What can hang from each mark:
Q_325: Q_983
Q_942: Q_38
Q_231: Q_608 Q_622 Q_905 Q_932 Q_983
Q_905: Q_942
Q_983: Q_231 Q_325
Q_932: Q_231
Q_38: Q_675
Q_675: Q_38

Each row was made from one small tree. The marks that hang from a mark follow it in brackets, in the order of their numbers. Every link used is in the known rows. Write each row's tree.
Known rows:
Q_983[Q_231[Q_608 Q_905[Q_942] Q_932] Q_325]: [ 0.153  0.461  0.516 -0.780 -1.438 -0.933 -2.372  2.737  0.961 -1.386
  0.966  0.557 -1.234  1.360  1.061 -0.424 -0.761 -0.130  1.789  0.536
  0.699  0.822  0.848  0.867  1.255  0.993 -0.865 -1.151  0.582]
Q_942[Q_38]: [-1.505  0.398  1.268 -0.310  0.949 -1.556  2.482 -1.798 -1.560  2.508
 -0.063 -5.284  2.951 -2.854  0.907  0.284  4.424 -0.776 -0.783 -2.258
  1.533  1.687  1.190 -1.541  1.064  0.839 -0.889 -1.138 -0.939]
Q_231[Q_608 Q_622]: [-2.214  0.133  0.501 -0.744  1.376  1.770  2.667 -3.573 -0.203  0.955
 -1.908  0.657  0.493 -0.315 -0.052  0.779  0.862 -0.296 -1.433  0.335
  0.813 -1.070 -0.488 -0.765 -1.348 -0.626  2.259  0.764  1.462]
Q_983[Q_231[Q_905 Q_932] Q_325]: [-0.105  1.668 -1.015 -0.626 -0.188 -0.745  0.160  2.008 -0.775  0.498
 -0.614 -1.766  0.972  0.555  0.970 -0.142 -0.389  0.680  0.230 -1.632
  1.093  0.713  0.381 -0.699  2.920  0.817  0.298 -1.584 -0.151]
Q_942[Q_38[Q_675]]: [-2.283  0.473  1.348 -0.130  0.162 -2.757  2.084 -1.764 -2.177  2.890
  2.240 -4.987  1.339 -5.055  0.853  1.328  6.221  0.777 -0.317 -2.699
  1.600  2.320  1.730 -1.763  1.032  1.329 -3.164 -2.663 -1.258]
Q_231[Q_608 Q_622 Q_905[Q_942]]: [-1.576 -0.791 -0.079 -0.083  0.319  0.942 -0.401 -1.776  2.408 -0.445
 -0.377  1.055  0.131  0.365 -0.610  2.280  0.334 -1.093  0.957  2.598
  0.880 -0.404  0.437  0.263 -2.580 -0.128 -0.710  1.111  1.264]
Q_325[Q_983[Q_231]]: [-1.750  0.988  0.933 -1.138  1.164 -2.862  3.385  1.544 -0.834  1.614
 -1.127 -3.956  2.201  0.144  0.429 -1.566  1.142 -0.322 -1.570 -3.133
  2.405  0.930  0.248 -0.868  5.115  0.620  0.828 -1.695  0.063]
Q_231[Q_608 Q_905 Q_932]: [-1.480  2.620  0.102 -2.091 -1.019  3.815 -1.222 -2.335  1.456 -0.132
  0.747  1.275  0.104  1.310  0.902  1.972 -0.114  2.179 -0.136  0.811
  1.118 -0.167 -0.239 -0.715 -1.987  0.414 -0.257 -0.302  0.510]
Q_675[Q_38]: [-1.155  1.451  0.741 -2.305  0.989 -0.503  3.609 -1.690 -1.213  2.984
  0.616 -4.123  2.383 -3.111  0.389  1.814  5.886  0.891 -2.401 -2.459
  3.574  1.627  0.343 -2.650  1.258  2.316 -0.133 -1.246 -1.155]
Q_905[Q_942[Q_38[Q_675]]]: [-1.806 -1.573  2.265  0.577 -0.186 -3.952  0.929  0.204 -0.592  1.652
  2.779 -5.678  1.399 -4.978  1.429  1.303  6.586 -1.192  0.781 -1.140
  1.584  2.902  2.013 -0.293  0.068  1.770 -3.732 -1.703 -1.160]
Q_325[Q_983[Q_231[Q_622 Q_905]]]: [-1.418  0.502 -0.838 -0.029  1.510 -2.572  2.153  0.604 -0.196  1.370
 -1.570 -1.117  1.182  0.547 -1.193 -0.191 -1.361 -0.571 -0.202 -1.567
  1.289 -0.362  0.457 -0.721  3.780 -0.423  0.279 -1.444  0.947]
Q_231[Q_905 Q_983[Q_325]]: [ 0.845  1.772 -2.085  0.868  0.476  0.571  0.866  0.926 -0.762  1.252
 -0.466 -3.525  3.188 -0.709  0.915 -0.459  2.638  0.782 -2.027 -1.866
  1.382  0.694 -0.732 -0.910  1.813  0.939  0.924  0.676 -1.672]
Q_983[Q_231[Q_608 Q_622 Q_905 Q_932] Q_325]: [-0.431  0.852 -0.841 -0.347 -0.303  0.349 -0.973 -0.123 -0.745 -0.390
 -0.749  3.457 -2.175  1.476  0.080 -0.154 -2.712  0.451  0.946 -0.071
 -0.731 -0.959  0.265  0.160  0.861 -0.465  1.112 -1.201  1.463]
Q_983[Q_231[Q_608 Q_622 Q_905 Q_932]]: [-0.727  1.211 -0.187 -1.156 -0.045  1.474 -0.409 -1.731  0.148 -0.649
 -1.138  3.217 -1.870  1.282 -1.103  0.824 -2.979  0.793  1.283  0.170
 -0.696 -1.614 -0.400 -0.579 -1.464 -0.658  1.081 -0.328  1.497]
Q_983[Q_231[Q_905[Q_942[Q_38]]] Q_325]: [ 0.176 -0.553  0.278  0.438 -0.193 -4.839 -0.351  3.206 -0.560  0.701
  0.658 -4.402  1.336 -1.326  0.096 -0.901  2.368 -1.911  1.974 -1.303
  1.565  2.461  2.353 -0.197  3.810  1.670 -2.707 -2.020 -0.709]
Q_932[Q_231[Q_608 Q_622 Q_905[Q_942[Q_38]] Q_983]]: [ 2.061 -1.620  1.641 -0.056 -0.929  0.097 -1.560 -0.300  0.083 -1.543
  2.121  2.318 -2.111  0.304 -2.662 -1.401 -0.996 -0.159  0.525  1.727
 -2.444 -0.235  0.047  0.813 -2.178 -0.737 -2.038  1.374 -1.260]
Q_932[Q_231[Q_608 Q_622 Q_905[Q_942] Q_983[Q_325]]]: [ 2.181 -1.474  0.429  0.258 -0.768  0.955 -0.834  1.271  0.500 -1.751
  1.072  2.436 -1.541  1.645 -1.433 -1.670 -1.280  0.098 -0.897  1.751
 -1.520 -0.346 -0.578  1.397 -0.287 -0.647 -0.314  1.868 -0.748]
Q_231[Q_608 Q_622 Q_905[Q_942] Q_932 Q_983[Q_325]]: [ 1.476 -1.133 -0.926  2.121 -0.801  1.834 -3.261  0.250  0.506 -1.495
  0.574  3.003 -1.685  0.044  2.076 -0.120 -1.562 -0.408  0.577  1.628
 -2.362 -0.994 -1.130  2.231 -3.451 -0.740  1.284  1.416  0.208]
Q_932[Q_231[Q_905]]: [-0.222  1.267  0.448 -2.482 -0.114  1.386  2.753 -0.079  0.956  0.503
  0.277 -1.976  1.961  1.743 -1.951  0.695  0.823  1.887 -1.705  0.141
  1.841  0.990 -0.082 -1.843  1.742  0.509 -1.458  0.182 -1.193]

Write each row's tree:
[ 0.359 -2.206  1.295 -0.094  0.137 -1.536  0.862 -0.105  0.740 -0.130
  0.688 -1.030  0.013 -0.237 -1.946  0.685  0.113 -0.903  0.826  1.597
 -0.607  0.933  1.147 -0.149 -0.458 -0.296 -2.931 -0.058 -0.729] : Q_932[Q_231[Q_622 Q_905[Q_942[Q_38]]]]
[-1.426  0.902  0.318 -0.718 -0.005 -0.183 -0.610 -0.470  0.305 -0.006
 -0.190  2.910 -1.735  1.701 -0.150 -0.297 -3.415  0.635  0.552 -0.585
 -0.385 -1.170  0.093  0.309  1.648 -0.915  0.648 -1.714  1.551] : Q_325[Q_983[Q_231[Q_608 Q_622 Q_905 Q_932]]]
[ 0.218 -0.179 -0.685  1.271  0.978  1.320  1.210 -1.534 -2.079  0.592
 -1.575  0.681  0.200 -0.664  1.088 -1.831  1.034 -0.246 -2.374 -1.002
 -0.776 -1.177 -1.493  0.366 -0.317 -0.685  3.635  1.420  0.169] : Q_231[Q_608 Q_622 Q_983[Q_325]]
[-0.946 -0.591  0.807 -0.150 -0.288 -1.352 -1.468  0.872  1.339 -0.927
  0.457  2.470 -1.938  1.312  0.356 -0.185 -3.110 -0.665  1.594  0.624
 -0.368 -0.542  0.351  1.319  0.796 -0.681 -0.268 -1.195  1.597] : Q_325[Q_983[Q_231[Q_608 Q_622 Q_905[Q_942] Q_932]]]
[-0.366  0.483  0.652 -2.355 -0.270  2.575  1.454 -2.136  1.006 -0.492
 -0.075  2.886 -1.097  2.618 -2.824  0.570 -1.718  1.579 -0.968  1.677
 -0.077 -0.711 -0.101 -1.002 -0.341 -0.850 -0.601  0.638  0.457] : Q_932[Q_231[Q_608 Q_622 Q_905]]
[ 0.074 -0.888 -0.144  0.470 -0.592 -0.814 -1.913  1.555  0.494 -1.342
 -0.114  2.527 -2.248  0.976  0.756 -0.045 -2.371 -0.838  2.104  1.225
 -0.832 -0.377  0.590  1.282  0.033 -0.125 -0.020 -0.643  1.468] : Q_983[Q_231[Q_608 Q_622 Q_905[Q_942] Q_932] Q_325]
[-0.214 -0.953  1.185  0.012 -0.796 -1.383 -2.414 -0.502  0.428 -1.235
  0.718  2.366 -2.657 -0.430 -0.683  0.488 -2.167 -1.266  3.533  0.944
 -1.641 -0.457  1.050  0.591 -2.315 -0.369 -1.612 -1.081  0.993] : Q_983[Q_231[Q_608 Q_622 Q_905[Q_942[Q_38]] Q_932]]
[ 0.350  1.393 -0.146 -0.026  0.163  1.418  0.834  0.045 -1.545  0.526
 -0.107 -1.446  1.334 -0.324  1.769 -2.252  2.940  0.644 -2.801 -1.954
  0.801  0.358 -1.139  0.194  1.062  0.613  2.571  1.071 -0.851] : Q_231[Q_608 Q_983[Q_325]]
[ 1.919 -1.153  0.995 -0.438 -0.614  1.648 -0.324  0.180  1.084 -1.909
  0.666  2.528 -1.498  1.744 -2.306 -0.916 -1.587  0.360 -0.555  1.956
 -1.524 -0.801 -1.159  0.679 -2.214 -0.801 -0.296  2.521 -0.689] : Q_932[Q_231[Q_608 Q_622 Q_905[Q_942] Q_983]]
[-1.184 -0.837  0.286 -0.046 -0.495  2.244 -1.887 -1.971  2.368 -1.184
 -0.047  2.881 -1.323  0.443  0.963  2.546 -1.357 -0.286  1.625  3.051
 -0.758 -0.916 -0.138  0.933 -4.408 -0.650  0.116  0.786  1.431] : Q_231[Q_608 Q_622 Q_905[Q_942] Q_932]
[ 0.730  0.789 -1.818  1.277  0.478  1.745 -0.532 -1.253 -0.814  0.236
 -0.618  1.910 -0.098  0.279 -0.185 -0.602 -0.245  0.436 -1.081 -0.003
 -0.588 -1.277 -0.908  0.130 -0.582 -0.698  1.767  1.128  0.191] : Q_231[Q_608 Q_622 Q_905 Q_983[Q_325]]
[ 1.183  0.218 -2.585  2.246  0.576  1.801 -0.387 -0.616 -1.358  0.495
 -1.300  0.550  0.704 -0.802  1.927  0.181 -1.261  0.735 -1.074 -0.771
 -1.805 -1.330 -1.723  0.266 -1.634 -0.863  2.727  0.914 -0.507] : Q_231[Q_622 Q_905 Q_932 Q_983[Q_325]]
[ 0.956  0.790 -1.752  1.535 -0.327  3.231 -2.154 -1.559 -0.875 -0.551
 -0.120  3.782 -1.483  0.489  1.456 -0.344 -2.103  1.273 -0.619  0.250
 -2.185 -1.834 -1.530  0.799 -2.432 -1.135  2.209  0.950  0.249] : Q_231[Q_608 Q_622 Q_905 Q_932 Q_983[Q_325]]
[-0.334  1.653 -1.204 -0.595  0.454 -1.988  1.672  2.120 -0.872  1.193
 -1.068 -3.395  2.226  0.417 -0.282 -0.447  1.314 -0.044 -0.249 -1.857
  2.609  1.198  0.858 -1.368  4.568  1.379 -0.266 -1.343 -0.344] : Q_983[Q_231[Q_905] Q_325]
[-0.977 -1.597  0.882  1.084  0.754 -5.208 -0.001  1.652 -0.057  0.981
  0.139 -2.123  0.294 -1.146 -0.786 -0.648 -0.430 -2.344  1.811 -0.899
  0.394  0.852  1.836  0.318  3.065 -0.019 -2.243 -2.108  0.488] : Q_325[Q_983[Q_231[Q_622 Q_905[Q_942[Q_38]]]]]
[-0.943  0.144  0.157 -0.263 -0.358  1.087 -0.672  0.280  2.353 -0.066
  0.398 -2.668  2.189 -0.371  2.014  2.650  1.329 -0.033  0.576  0.985
  1.325  0.963  0.120 -0.076 -2.125  0.846 -0.890  0.203 -0.245] : Q_231[Q_905[Q_942] Q_932]
[ 0.439 -0.089 -0.056  0.001 -0.554 -2.096 -0.807  3.614  0.368 -0.349
 -0.059 -2.484  0.696 -0.025  1.485  0.006  0.186 -0.723  1.326 -0.439
  0.927  1.313  0.652  0.354  2.183  1.134 -0.674 -1.182 -0.063] : Q_983[Q_231[Q_905[Q_942] Q_932] Q_325]
[ 0.949 -0.771 -0.288  1.351 -0.643  2.753 -2.826 -1.370  1.348 -1.813
  0.352  3.046 -1.522  0.025  0.841  0.725 -1.722  0.097  0.817  1.816
 -2.170 -1.660 -1.580  1.449 -5.518 -0.889  1.258  2.263  0.116] : Q_231[Q_608 Q_622 Q_905[Q_942] Q_932 Q_983]
[ 1.772  0.209 -0.293 -0.362 -0.386  2.061  0.307 -0.074 -0.665 -0.897
  0.435  3.108 -1.461  2.144 -1.809 -1.835 -1.729  1.673 -1.910  0.584
 -1.645 -0.884 -1.033  0.134  0.542 -1.017  0.703  1.399 -0.823] : Q_932[Q_231[Q_608 Q_622 Q_905 Q_983[Q_325]]]
[-0.419  0.313 -1.848  0.501  1.268 -2.072  1.983  1.049 -1.314  1.182
 -2.270 -1.399  1.108 -0.002 -0.911 -0.203 -0.542 -0.718  0.007 -1.119
  1.214 -0.247  0.524 -1.057  3.298  0.141  0.922 -0.989  0.771] : Q_983[Q_231[Q_622 Q_905] Q_325]
[ 1.499 -1.739 -0.480  2.561 -0.346 -1.503 -2.987 -0.130 -0.548 -0.351
  1.458  0.948 -1.087 -1.735  0.240 -1.125  0.867 -1.642  1.200  0.858
 -1.705  0.188  0.664  1.613 -1.541 -0.211 -1.134  0.600 -0.392] : Q_231[Q_608 Q_622 Q_905[Q_942[Q_38]] Q_983[Q_325]]
[-0.973 -0.047  0.251 -0.326  0.981 -1.224  2.028  0.078 -1.630  0.663
 -1.997  0.358 -0.732  0.282 -0.162 -1.717 -0.151 -0.913 -0.563 -1.278
  0.536 -0.429  0.172 -0.199  2.799 -0.196  2.241 -0.569  1.439] : Q_983[Q_231[Q_608 Q_622] Q_325]
[ 1.593 -1.699 -1.704  3.135  0.202  0.431 -1.487  1.062 -0.004 -0.354
 -0.629 -0.507  0.484 -1.352  2.466  0.335 -0.670 -0.953  0.072  0.634
 -1.983 -0.573 -1.358  1.610 -2.584 -0.596  1.569  1.423 -0.456] : Q_231[Q_622 Q_905[Q_942] Q_932 Q_983[Q_325]]
[ 0.336 -0.914  1.925 -1.367 -0.758 -1.442  0.433  0.998  1.298 -0.019
  2.077 -2.892  1.147  0.153 -1.379  0.329  1.721 -0.070  0.473  0.832
  0.821  2.236  1.395 -0.620  0.912  0.962 -4.004 -0.305 -1.694] : Q_932[Q_231[Q_905[Q_942[Q_38]]]]
[ 1.507  0.526  0.246 -1.083 -0.261  2.956  0.724 -1.543 -0.060 -1.032
  0.059  3.184 -1.208  2.092 -2.833 -0.992 -1.920  1.904 -1.604  0.957
 -1.307 -1.283 -1.336 -0.506 -1.252 -1.144  0.622  1.891 -0.747] : Q_932[Q_231[Q_608 Q_622 Q_905 Q_983]]
[-0.323 -0.496  0.551 -0.491 -0.429  0.161 -1.494 -0.170  1.405 -1.440
 -0.536  2.706 -2.134  0.994 -0.696  0.977 -2.554 -0.646  2.429  1.385
 -0.680 -0.945 -0.079  0.497 -2.383 -0.328  0.085  0.165  1.409] : Q_983[Q_231[Q_608 Q_622 Q_905[Q_942] Q_932]]
[ 1.002  0.127 -0.622  0.853 -0.552  1.498 -1.417  1.119  1.177 -0.701
  0.434 -2.433  2.013 -1.016  1.894  0.890  1.122  0.201 -0.032 -0.014
 -0.293  0.229 -1.372  0.389 -3.272  0.569  0.481  1.709 -1.486] : Q_231[Q_905[Q_942] Q_932 Q_983]
[ 1.999 -0.393 -1.044  0.437  0.458  0.990  1.877  0.661 -1.163  0.258
 -0.579  0.233  0.507  0.809 -1.492 -1.424 -0.758  1.125 -2.214 -0.317
 -1.055 -0.403 -1.178 -0.439  1.294 -0.766  0.837  1.095 -1.339] : Q_932[Q_231[Q_622 Q_905 Q_983[Q_325]]]
